Every row comes from one small tree of marks. The marks that hang from a mark follow it in brackets, in alphabetical order. Every link used is in the known rows. Which tree was each row made from?
Known rows
zibo(dafaz(voli)): [ 2.09  0.54  0.58  0.50  1.50  2.68 -1.75 -0.68  0.98  0.85 -1.61  0.68
  0.17 -1.44  1.98  3.79  0.41  1.89 -1.70]
taza(kemor zibo): [-2.13  0.48  2.21  0.17  1.43 -0.10  0.48 -0.35  0.53 -0.93  0.50 -0.62
  0.99 -0.24  2.17 -0.72 -0.34  0.48 -1.06]
taza(kemor(laves zigak(bovekag)) zibo(dafaz(voli))): [ 1.09  2.20  1.35 -2.55  2.63  3.29 -1.13  0.53 -0.07 -1.12  1.31 -1.83
  1.46  1.12  0.16  1.45 -0.96  4.15 -1.67]
laves(voli): [ 2.56  0.36 -0.27  0.38 -1.10  3.81 -0.94  0.03  0.64  0.63  0.46  0.65
  0.82 -1.90 -0.01  0.48  0.79  0.60  0.21]
zibo(dafaz): [ 1.81  1.09 -0.93  0.65  0.18  1.94 -1.60 -0.67  0.98  0.85 -1.28 -0.17
  0.60 -1.06  1.03  2.66  0.33  0.84 -0.29]
bovekag(kemor(laves voli zigak)): [ 2.53  2.25 -2.85 -2.37  0.99 -1.81  0.27  0.47 -1.85 -4.50  3.27 -2.22
 -0.51 -0.78 -3.45  1.94 -1.01  2.48  1.02]
kemor(voli): [ 1.26 -0.59 -0.71 -0.80 -0.21 -0.31  0.41  0.13  0.09 -0.98  0.92 -0.32
 -0.84 -1.16 -0.17 -0.38  1.12  1.16  0.62]
taza(zibo(dafaz(voli))): [ 1.11 -0.32  2.07  1.71  1.72  3.04 -0.26  0.26  1.41  1.82 -3.00 -0.72
  1.16 -1.21  2.83  1.93 -0.51  2.31 -2.47]
kemor(laves voli zigak): [ 2.79  0.92 -1.98 -2.87  1.63 -0.15 -0.53  0.38 -1.68 -2.74  2.35 -1.45
  0.49  1.66 -3.58 -0.83 -1.01  2.34  1.21]
kemor(laves): [ 1.38  0.22 -1.31 -0.66  1.15 -0.05 -0.70  0.01 -0.99 -0.80  1.64 -1.14
  0.34  0.83 -1.44 -0.25 -0.31 -0.13  0.60]
bovekag(kemor(zigak) zibo(dafaz(voli))): [ 1.84  2.34  1.36  0.59  2.65  1.00  0.18  1.01  0.45 -1.71 -2.96 -2.45
  2.15 -1.37 -0.29  4.73 -1.84  3.91 -1.62]
taza(zibo(dafaz)): [ 0.89  0.36  0.65  1.78  0.31  2.45 -0.17  0.14  1.29  1.77 -2.57 -1.27
  1.56 -0.71  2.06  0.79 -0.47  1.59 -1.22]
taza(kemor zibo(dafaz)): [-0.56  1.33  1.37  0.53  1.55  1.65 -0.69 -0.99  1.41 -0.20 -0.82 -0.58
  1.65 -1.20  3.25  1.62 -0.13  1.21 -1.28]
zigak(bovekag(kemor(voli)) zibo(dafaz)): [ 2.48  2.40  0.84 -1.21 -1.76  1.21 -0.31  2.56  1.88 -1.84  1.96 -3.22
 -2.21 -4.95 -0.82  3.53  2.41  3.14  1.54]
zigak(bovekag(kemor(laves)) zibo(dafaz(voli))): [ 2.90  2.53  1.65 -1.20  0.74  2.15 -1.43  2.45  0.90 -1.76  2.21 -3.26
 -1.59 -3.77 -0.89  4.74  1.28  2.87  0.45]
zigak(bovekag(kemor) zibo(dafaz(voli))): [ 1.80  2.46  2.78 -0.71 -0.24  2.21 -0.79  2.57  1.70 -1.02  0.89 -2.44
 -1.83 -4.42  0.33  4.78  1.63  3.06 -0.09]
zigak(bovekag): [-0.32  0.05  0.02 -1.25 -2.46  1.07  0.94  1.48  0.19  1.05  1.53 -1.02
 -1.08  0.15 -0.91 -1.06  1.07  1.36  0.46]
kemor(laves(voli) zigak): [ 3.80  1.66 -1.48 -1.89  0.92  3.75 -1.71  0.09 -1.26 -1.21  1.82 -0.56
  2.02  1.15 -3.40 -0.15 -1.33  1.68  0.89]

Which tree is each row?
[-0.20  2.08  2.79 -1.90  1.28  3.29 -0.48  0.45  0.99 -0.31 -0.09 -0.90
  1.22  0.24  1.33  1.42 -0.57  4.39 -2.17]	taza(kemor(zigak(bovekag)) zibo(dafaz(voli)))
[ 0.16  3.58  2.74 -2.36  2.79  1.14 -2.42 -0.46  0.86 -2.82  0.87 -0.32
  1.32 -0.42 -0.08  2.42 -0.72  1.34  0.60]	taza(kemor(zigak(zibo(dafaz))))
[ 0.32  2.93  1.98 -1.38  0.99 -0.99  0.03  1.34 -0.15 -3.55  0.93 -1.94
  0.14 -1.75 -2.16  2.35 -1.62  1.01  0.84]	bovekag(kemor(zigak(zibo)))
[ 2.75  1.21  0.38 -1.96  1.76  2.95 -0.56  2.18 -0.36  0.11 -0.55 -3.27
  1.99  2.35 -2.96  0.53 -1.14  4.53 -0.33]	kemor(laves zigak(bovekag(zibo(dafaz(voli)))))
[ 1.43  1.55  2.37 -0.78 -1.22  3.05 -1.22  2.21  2.28  0.92  0.16 -2.11
 -0.55 -1.94 -0.52  1.42  1.73  1.84  1.19]	zigak(bovekag zibo(dafaz))
[ 3.75  1.02 -1.31 -2.53  0.37  2.17  0.02  2.24 -0.20 -0.76  1.06 -4.05
  1.48  1.57 -3.93 -0.70 -0.05  5.05  1.20]	kemor(laves voli zigak(bovekag(zibo(dafaz))))
[ 0.00  2.45 -0.56 -3.20  2.88 -0.58 -1.51 -1.05 -1.66 -3.64  3.05 -0.38
  1.18  2.12 -1.89  0.27 -1.59  0.68  0.40]	taza(kemor(laves zigak))
[ 1.82  2.25 -0.40 -3.12  0.90  2.15 -0.53  0.58  0.14 -1.83  2.67 -2.59
  1.05  0.47 -0.93 -0.07 -0.05  4.60  0.16]	taza(kemor(laves voli zigak(bovekag)) zibo(dafaz))
[ 2.39  1.34 -0.48  1.55  0.54 -0.34  0.87  1.01  1.20 -1.71 -1.67 -3.19
  0.83 -3.57  0.35  3.79  0.55  3.04  0.04]	bovekag(kemor(voli) zibo(dafaz))
[ 3.03  1.43 -1.93 -0.28 -0.93  0.54  1.05  2.53  0.32 -1.29  1.50 -4.64
 -0.22 -2.37 -1.80  2.11  1.30  4.01  0.84]	zigak(bovekag(kemor(laves voli) zibo(dafaz)))
[ 2.40  0.23 -0.86 -3.01  0.22  0.77  1.16  2.70 -1.01 -1.48  1.72 -3.88
  0.97  2.40 -4.66 -2.70 -0.26  4.26  1.50]	kemor(laves voli zigak(bovekag(zibo)))
[ 1.83  2.21  3.37 -2.34  0.77  3.60 -1.45  2.12  1.21 -0.19 -0.06 -1.41
  0.12 -0.30 -1.53  1.84  0.08  3.66  0.06]	kemor(zigak(bovekag zibo(dafaz(voli))))
[ 5.39  2.94  0.85 -1.51  2.05  5.76 -3.78  0.68  0.61 -1.23  0.85 -1.70
  2.52 -0.80 -2.79  2.13 -0.90  1.99  1.49]	kemor(laves(voli) zigak(zibo(dafaz)))
[ 0.61  0.43  0.00 -0.37 -2.14 -0.99  2.98  3.10  0.39 -1.49  1.19 -3.89
 -0.87 -2.20 -1.55  0.13  1.45  3.48  0.69]	zigak(bovekag(kemor(voli) zibo))
[ 3.57  3.45  0.21 -1.52  1.33  1.99 -1.36  1.25 -0.60 -3.79  2.67 -2.40
  0.94 -2.23 -3.51  2.59 -1.22  1.34  1.52]	bovekag(kemor(laves(voli) zigak(zibo)))
[ 1.79 -0.26  2.53  1.78  2.59  2.29 -0.42  0.89  1.41  1.03 -3.81 -1.47
  2.12 -0.56  1.47  2.53 -0.16  2.51 -1.71]	bovekag(zibo(dafaz(voli)))
[ 3.61  1.07 -0.07 -1.76 -0.46  4.59  0.06  2.54 -0.51  0.04  1.36 -3.15
  2.68  1.81 -4.52 -1.92 -0.67  3.57  1.10]	kemor(laves(voli) zigak(bovekag(zibo)))
[ 2.36  0.91  0.06 -2.02 -0.97  2.22  0.95  2.15  0.89  0.05 -0.78 -2.76
  1.16  0.68 -2.67 -0.45  0.23  5.14  0.67]	kemor(voli zigak(bovekag(zibo(dafaz))))
[ 3.92  2.60 -1.69 -0.54  2.17 -0.09  0.11  1.22 -0.54 -3.24 -0.20 -4.34
  2.02 -1.11 -2.70  3.42 -1.39  4.00  0.60]	bovekag(kemor(laves voli zigak) zibo(dafaz))
[-0.30  2.51  1.54 -0.78  1.98  1.97 -0.94 -0.87  0.78 -0.95 -1.03 -0.70
  2.56  0.55  1.39  1.35 -1.75  2.45 -1.17]	taza(kemor(zigak) zibo(dafaz))
